Known rows, with every way that one mark hangs from another:
Q499(Q273): 1.283	0.906	-1.502	-2.511	0.430	0.200	0.427	-0.550	-1.010	1.076	-0.091	1.317	0.106	2.492	-1.520	-1.844	-1.700	1.098	1.134
Q343(Q385 Q704(Q832)): 1.250	-1.885	0.888	2.913	0.495	-2.516	3.485	0.572	0.661	-0.506	0.198	0.515	-0.731	1.426	-0.623	-2.948	-0.834	-1.276	4.245
Q343(Q385): 2.139	-1.104	-0.864	1.325	0.313	-1.637	0.065	-0.290	-0.126	-1.018	0.352	1.089	-0.399	2.691	-3.643	-1.791	-1.041	0.197	1.216
Q499(Q139(Q385)): 0.026	1.286	-1.193	-1.608	0.749	3.637	-2.290	-0.040	-1.006	1.308	0.153	-0.092	-0.008	1.006	-2.667	-2.578	-1.056	1.474	0.741
Q139(Q358): 0.596	-0.668	-2.640	-0.332	-0.747	-0.951	-1.936	-0.569	-2.722	2.375	-0.165	1.221	-0.322	2.597	-2.222	-2.992	-0.562	0.424	-0.058
Q704(Q139(Q358 Q385) Q343 Q832): 0.091	-3.597	-1.158	-1.138	-1.384	3.357	-0.783	-0.758	-0.895	3.341	-0.904	-0.484	0.341	0.615	3.587	-3.220	1.877	0.052	-0.260
Q385(Q343(Q704) Q832): -0.109	-0.173	-0.030	1.036	0.819	-2.314	-1.231	0.227	-2.410	-1.985	-0.298	-0.450	-0.338	1.180	-1.334	1.820	0.543	1.008	2.448
Q385(Q343(Q704(Q139(Q358))) Q832): -0.696	-1.176	-0.114	1.049	-0.801	0.334	-1.899	-0.002	-3.141	-0.537	-0.728	0.248	-0.599	1.084	-0.323	1.562	1.801	0.735	2.748
Q832(Q385(Q343(Q704(Q139)))): -2.360	-1.264	-3.076	-1.619	-0.203	-0.221	0.071	0.677	-0.507	-1.137	-0.095	1.083	-0.475	-0.252	0.008	0.682	-0.545	1.123	0.170
Q139(Q358 Q385(Q343 Q832)): 1.620	-0.764	-1.914	0.139	-0.529	2.964	-5.218	-0.365	-4.390	0.577	-0.240	-1.540	-0.304	1.157	-4.260	3.565	1.356	-0.005	-0.124
Q273(Q385(Q343(Q704) Q832)): -1.957	-0.133	-0.480	2.073	1.035	0.167	0.129	0.493	-1.841	-1.872	-0.435	-1.730	-0.565	1.458	-1.963	2.014	-3.456	0.272	1.929
Q499(Q139): -0.628	1.369	-0.881	-1.478	0.728	1.363	-1.267	-0.345	-0.719	0.889	0.169	1.585	-0.075	1.870	-1.538	-4.254	-1.830	1.919	0.764
Q139(Q358 Q385(Q343(Q704) Q832)): 1.145	-0.609	-1.797	0.838	-0.577	2.299	-4.053	0.290	-4.373	0.677	-0.459	-1.912	-0.519	0.282	-3.717	3.129	1.873	-0.159	1.482
Q832(Q385): -1.459	-0.394	-3.239	-2.074	0.547	-3.396	-0.482	-0.116	-0.784	0.288	0.260	1.607	-0.667	1.018	-0.800	-1.325	-2.321	1.177	-0.916
Q358(Q139(Q385(Q343(Q704) Q832))): -0.418	-1.041	-0.480	-0.798	1.016	1.593	-2.553	1.310	-3.827	-2.294	-0.250	-2.188	-2.434	1.358	-3.234	2.025	1.405	-0.202	1.769
Q343(Q704(Q139)): -1.200	-1.303	-0.851	0.640	-0.435	-1.651	2.139	0.566	-0.544	1.571	-0.626	0.771	-0.599	1.057	1.434	-4.402	0.877	0.712	3.558
Q358(Q139(Q385)): -0.173	-1.182	-1.464	-1.803	0.971	1.269	-1.876	0.879	-2.885	-0.528	0.044	-1.349	-2.281	2.340	-3.149	-1.187	0.281	-0.233	0.429
Q704(Q139(Q358) Q832(Q385(Q343))): -2.308	-3.608	-1.355	-1.413	-1.598	2.724	-0.226	-0.769	-1.133	1.340	-0.094	2.122	-0.345	1.114	2.443	-0.510	-0.640	-0.731	-0.401
Q385(Q343(Q704(Q139)) Q832): -0.840	-1.073	0.396	1.048	-0.065	-0.605	-1.046	0.128	-2.307	-1.357	-0.599	-0.007	-0.424	1.088	0.179	1.382	1.491	0.992	2.941

Rows:
1.134	-2.763	-2.322	0.048	-2.131	2.048	-1.457	-0.803	-0.779	1.111	-0.846	1.297	-0.035	1.462	-0.002	-3.245	2.040	1.390	-0.153 -> Q704(Q139(Q358) Q343(Q385))
-1.461	-1.980	-1.156	-1.688	0.963	-1.375	0.867	-0.282	0.103	-0.776	0.548	1.238	-0.101	1.271	1.265	-0.011	-2.752	-0.246	-0.803 -> Q704(Q832(Q385(Q343)))
-2.598	-2.059	-1.096	1.587	-0.377	3.924	1.381	0.492	-0.814	-0.204	-0.405	-0.949	-0.279	1.459	-0.160	-0.127	-3.352	-0.836	1.451 -> Q273(Q385(Q343(Q704(Q139(Q358) Q832))))
1.410	2.408	-1.146	-2.660	-0.620	9.035	-4.806	-0.661	-3.730	1.138	-0.354	-0.018	-0.007	0.605	-4.491	2.540	-0.577	1.235	1.165 -> Q499(Q139(Q358 Q385(Q343 Q832)) Q273)
0.313	-2.981	1.432	2.756	-0.578	-0.409	3.642	0.305	0.850	0.189	-0.220	1.036	-0.723	1.258	1.144	-3.414	0.397	-1.246	4.850 -> Q343(Q385 Q704(Q139 Q832))
-0.257	-3.407	-0.336	-1.218	-0.240	1.770	0.288	-0.564	0.620	2.026	-0.719	-0.792	0.547	0.569	4.406	-3.478	1.409	0.479	0.108 -> Q704(Q139(Q385) Q343 Q832)
0.537	-3.885	0.504	0.370	-0.588	0.515	1.528	-0.923	1.504	0.240	-0.465	1.086	0.267	1.586	3.550	-4.034	0.853	0.332	0.835 -> Q704(Q139 Q343(Q385) Q832)
-1.162	2.637	-0.938	-0.868	-0.564	8.429	-1.657	-0.139	-3.172	0.526	-0.658	0.079	-0.460	0.902	-3.489	1.533	-3.836	0.972	2.420 -> Q499(Q139(Q358) Q273(Q385(Q343(Q704) Q832)))
2.095	-0.823	-1.045	0.496	0.494	-3.286	-1.288	-0.695	-0.739	-1.205	-0.440	0.211	-0.031	1.645	-1.174	-1.480	0.410	1.916	0.221 -> Q704(Q343(Q385(Q832)))
-2.321	-3.340	-1.160	-1.148	-1.608	0.838	0.572	-0.919	-1.223	3.000	-0.234	2.436	-0.705	1.280	3.193	-2.679	-0.923	-0.914	0.380 -> Q704(Q139(Q358) Q832(Q385))
0.891	-4.056	-0.383	0.608	-1.785	2.025	0.436	-1.082	-0.026	1.542	-0.621	1.372	0.019	1.557	2.722	-3.809	1.224	-0.145	0.466 -> Q704(Q139(Q358) Q343(Q385) Q832)
-0.833	2.568	-1.027	-1.617	-0.481	8.893	-2.807	-0.666	-3.221	0.419	-0.449	0.512	-0.331	1.590	-3.922	1.812	-4.239	1.031	1.107 -> Q499(Q139(Q358) Q273(Q385(Q343 Q832)))
-2.366	-0.982	-0.706	2.186	-0.401	2.551	-0.594	0.254	-2.673	-0.539	-0.791	-1.180	-0.753	1.400	-1.364	1.835	-2.375	-0.081	2.068 -> Q273(Q385(Q343(Q704(Q139(Q358))) Q832))
-2.771	-1.932	-0.527	1.452	0.404	2.867	2.319	0.692	0.152	-0.988	-0.266	-1.051	-0.142	1.429	0.355	-0.246	-3.563	-0.546	1.685 -> Q273(Q385(Q343(Q704(Q139 Q832))))
1.737	-2.493	-0.153	0.329	0.779	-2.090	1.302	-0.590	1.273	-0.593	0.020	0.533	0.344	1.734	1.437	-3.429	-1.004	0.384	0.111 -> Q704(Q343(Q385) Q832)
-1.234	2.988	0.039	-1.588	0.667	5.423	-0.665	-0.570	-1.833	0.813	-0.407	0.535	-0.369	1.829	-2.327	-0.573	-5.052	1.356	2.255 -> Q499(Q139 Q273(Q385(Q832)))
